In the rows, 128 means zero.
Known rows, with every step that occurs
mudetig, muso, zivi, fumo: [181 128 137 182 115 123 162 151  86 124 110 112 141 162 109 171 191 131
  67 119 136 114 131 131 129]
furo, fumo, zimis, fepo: [113 138 134 124 130  84  76 168 146 138 152 124 117 117 157 135  69 124
  94 116 148 110 141 144 109]
mudetig, muso, zivi: [170 140 115 177 139 131 135 151 111 137 110 131 155 146 124 157 173 139
  56 145 122 114 137 155 111]
fumo, mukoz, muso: [139 170 115 151 176 139 138 123 134 149 107  86 122 118  92 131 149 140
  33 148 129 105 118 175 125]
zivi, ridu: [150 122 100 159 158 137 120 121 136 146 108  99 140  94 120 110 144 141
  33 146 121 115 149 148  77]
ridu, zivi, fumo, zimis, fepo, mukoz: [112 123 150 144  96 106 116 145 139 130 146 131 113 125 159 112 118  98
 113 101 166 122 181 140 132]
mudetig, muso: [143 140 101 162 155 134 105 140 121 110 106  97 160 119 109 154 133 125
  33 141 134  94 158 160 105]
fumo, zimis, fepo, mukoz, muso, mudetig: [114 157 152 135  80  73 100 160 149 166 137 141 117 111 173  80  95 116
 112 143 130 145 140 158 114]
fumo, mukoz: [144 157 110 171 180 165 126 106 144 169 106 100 126 130 110 138 144 150
  45 136 151  86 145 166 106]
fumo, zimis, fepo, mukoz: [100 118 145 157 105  86  80 132 155 146 135 135 116 117 159 112  93 100
 111 127 171 116 190 159 111]
ridu, zivi, muso: [152 153  85 144 174 145 138 166 145 131 140 115 151  83 124 103 195 133
  35 129  94 133 154 145  82]
zimis, fumo: [152 141 118 158 154 109 161 138 123 106 116  88 143  91 125 110 156 114
  63 120 135 115 133 134 118]
furo, fumo, mukoz, muso, zivi: [162 175 128 141 162 118 170 152 126 181  97 109 109 136 124 142 155 177
  61 158 108 108  68 182 127]
fepo, mukoz: [132 111 122 176 138 121 129 108 149 143  87 109 131 109 140 112 142 148
  85 154 146 100 178 172  83]
fepo, zimis: [148 122 111 182 196 125 108  90 136 140 117 120 142 113 107  96 138 133
  44 168 126 103 126 147  96]
mukoz, muso, zivi, fumo, zimis, fepo: [152 133 172 150  84  63 140 178  98 129 173 136 101 155 121 134 172  98
 115 100 137 164 115 111 154]
muso, zivi, fumo, zimis: [182 127 140 169  85 112 149 167  99 133 134 128 130 173 137 137 203 158
 129 114 144 114 151 113 119]
zivi, fumo, zimis: [156 126 127 154 101 116 119 153 110 104 129  94 134 147 122 133 161 142
 105 110 154  95 171 120 112]
mudetig, muso, zivi, fumo, mukoz, fepo, zimis: [153 163 171 191 170 111 161  85  97 185 131 130 128 184 106 149 121  90
  15 112 158 112  78 140 169]
fumo, zimis, fepo: [116 133 132 149 127 100  72 152 143 134 167 134 125 123 139 129 106 100
  90 109 157 126 171 131 112]
mudetig, muso, zivi, ridu: [172 135 107 168 137 132 134 147 110 153 100 123 159 121 123 141 164 130
  23 154 111 120 128 161 104]
zimis, fumo, mukoz: [146 173 121 158 175 139 166 117 129 143 103  79 132 104 114 124 147 115
  42 120 154  91 119 158 139]
fumo, zimis: [143 139 105 149 126 124  91 155 134 118 129 115 148 131 137 121 145 150
  93 135 140  96 178 142  96]
zivi, fumo, zimis, fepo, mukoz: [114 105 169 161  81  79 107 133 130 133 135 117 103 134 145 125 109  93
 121 101 186 115 182 137 128]
ridu, zivi: [146 143  91 150 174 161 130 138 145 128 131 123 146 108 132 113 164 154
  59 137 112 117 157 147  87]

Rows
[145 169 122 172 209 127 153  81 130 152 102  91 135  98 100  93 130  99
  21 150 150  83  87 161 150] : fepo, zimis, fumo, mukoz
[165 170 127 166 160 134 167 135 124 177 112 120 117 142 106 135 194 155
  58 151 117 127  97 168 131] : fumo, mukoz, muso, zivi
[107 106 148 175 141  99 109 106 156 159 123 131 107 102 141 117 104 100
  81 128 162 131 170 161 100] : zimis, fepo, mukoz
[159 129 116 155 150 153 157 138 121 116 133 104 133 125 120 126 181 147
  68 112 128 115 150 123 106] : ridu, zivi, fumo
[125 125 153 144  84  58 118 156 133 169 131 148 112 107 155  93 132  96
  92 150 126 162 133 168 129] : fumo, zimis, fepo, mukoz, muso, zivi, ridu
[ 95 132 149 137 102  60  90 149 144 128 136 123 113 107 140 105 100  90
 100 138 148 136 162 167 129] : fumo, zimis, fepo, mukoz, muso
[ 97 123 148 131 107  70  82 150 158 149 120 125 111 111 176 120  56 122
 113 133 160 100 158 173 106] : furo, fumo, zimis, fepo, mukoz
[118 162 140 176 213 123 120  59 148 193 140 127 125 140 117 106  84 108
  14 128 152 108 104 151 126] : fumo, mukoz, fepo, zimis
[107 134 156 125  92  78 129 161 128 112 149 118 109 113 141 104 126  89
 104 114 144 142 154 148 150] : ridu, zivi, fumo, zimis, fepo, mukoz, muso
[167 165 119 156 157 135 165 128 122 193 102 110 121 118 105 118 183 146
  25 159 107 132  88 174 124] : fumo, mukoz, muso, zivi, ridu
[151 138 120 171 190  98 148 100 123 114 114 101 147  87 110  80 140  99
  42 150 129 107 100 138 128] : fepo, zimis, fumo
[126 146 149 163 187  67 156  90 125 129 150 117 141 103 131  77  96  72
  33 113 137 137  93 118 135] : mukoz, fepo, zimis, fumo
[ 92 135 151 112 103  43  96 166 148 130 122 110 106  98 159 111  63 114
 104 144 140 119 131 182 126] : furo, fumo, zimis, fepo, mukoz, muso
[177 158 141 185 135 153 167 130  94 161  98 104 129 174  97 182 182 131
  44 119 158  90 118 154 150] : mudetig, muso, zivi, fumo, mukoz
[167 180 139 168 191  97 193 108 110 161 108 113 128 112  96  89 179 105
  34 165 115 125  40 164 176] : fepo, zimis, fumo, mukoz, muso, zivi
[134 120 174 170  60  75 120 157 104 140 128 139 122 162 148 156 131  83
 111 108 176 119 162 149 154] : mudetig, muso, zivi, fumo, zimis, fepo, mukoz
[127 137 138 136 117 117 108 164 128 118 179 131 120 132 139 127 133  99
  93  85 154 132 162 113 132] : ridu, zivi, fumo, zimis, fepo
[168 185 136 155 154 108 205 145 110 153 108 100 122 116 110 119 195 119
  54 136 120 132  73 159 163] : zimis, fumo, mukoz, muso, zivi
[109 119 172 143  78  53 119 148 119 114 136 103 100 122 127 117 118  84
 110 112 165 134 154 145 147] : zivi, fumo, zimis, fepo, mukoz, muso
[183 126 147 169 117  98 189 153  91 126 125 109 114 147 103 132 221 148
  89 128 113 148 103 122 127] : mukoz, muso, zivi, fumo
[157 149 175 196 173 112 178  72 112 207 146 143 107 182 116 121 142 115
  47 107 156 127  77 122 149] : muso, zivi, fumo, mukoz, fepo, zimis
[161 123 157 156  59  72 167 164 100 125 104 115 120 153 139 115 197 148
 139 144 136 123 143 150 138] : fepo, mukoz, muso, zivi, fumo, zimis
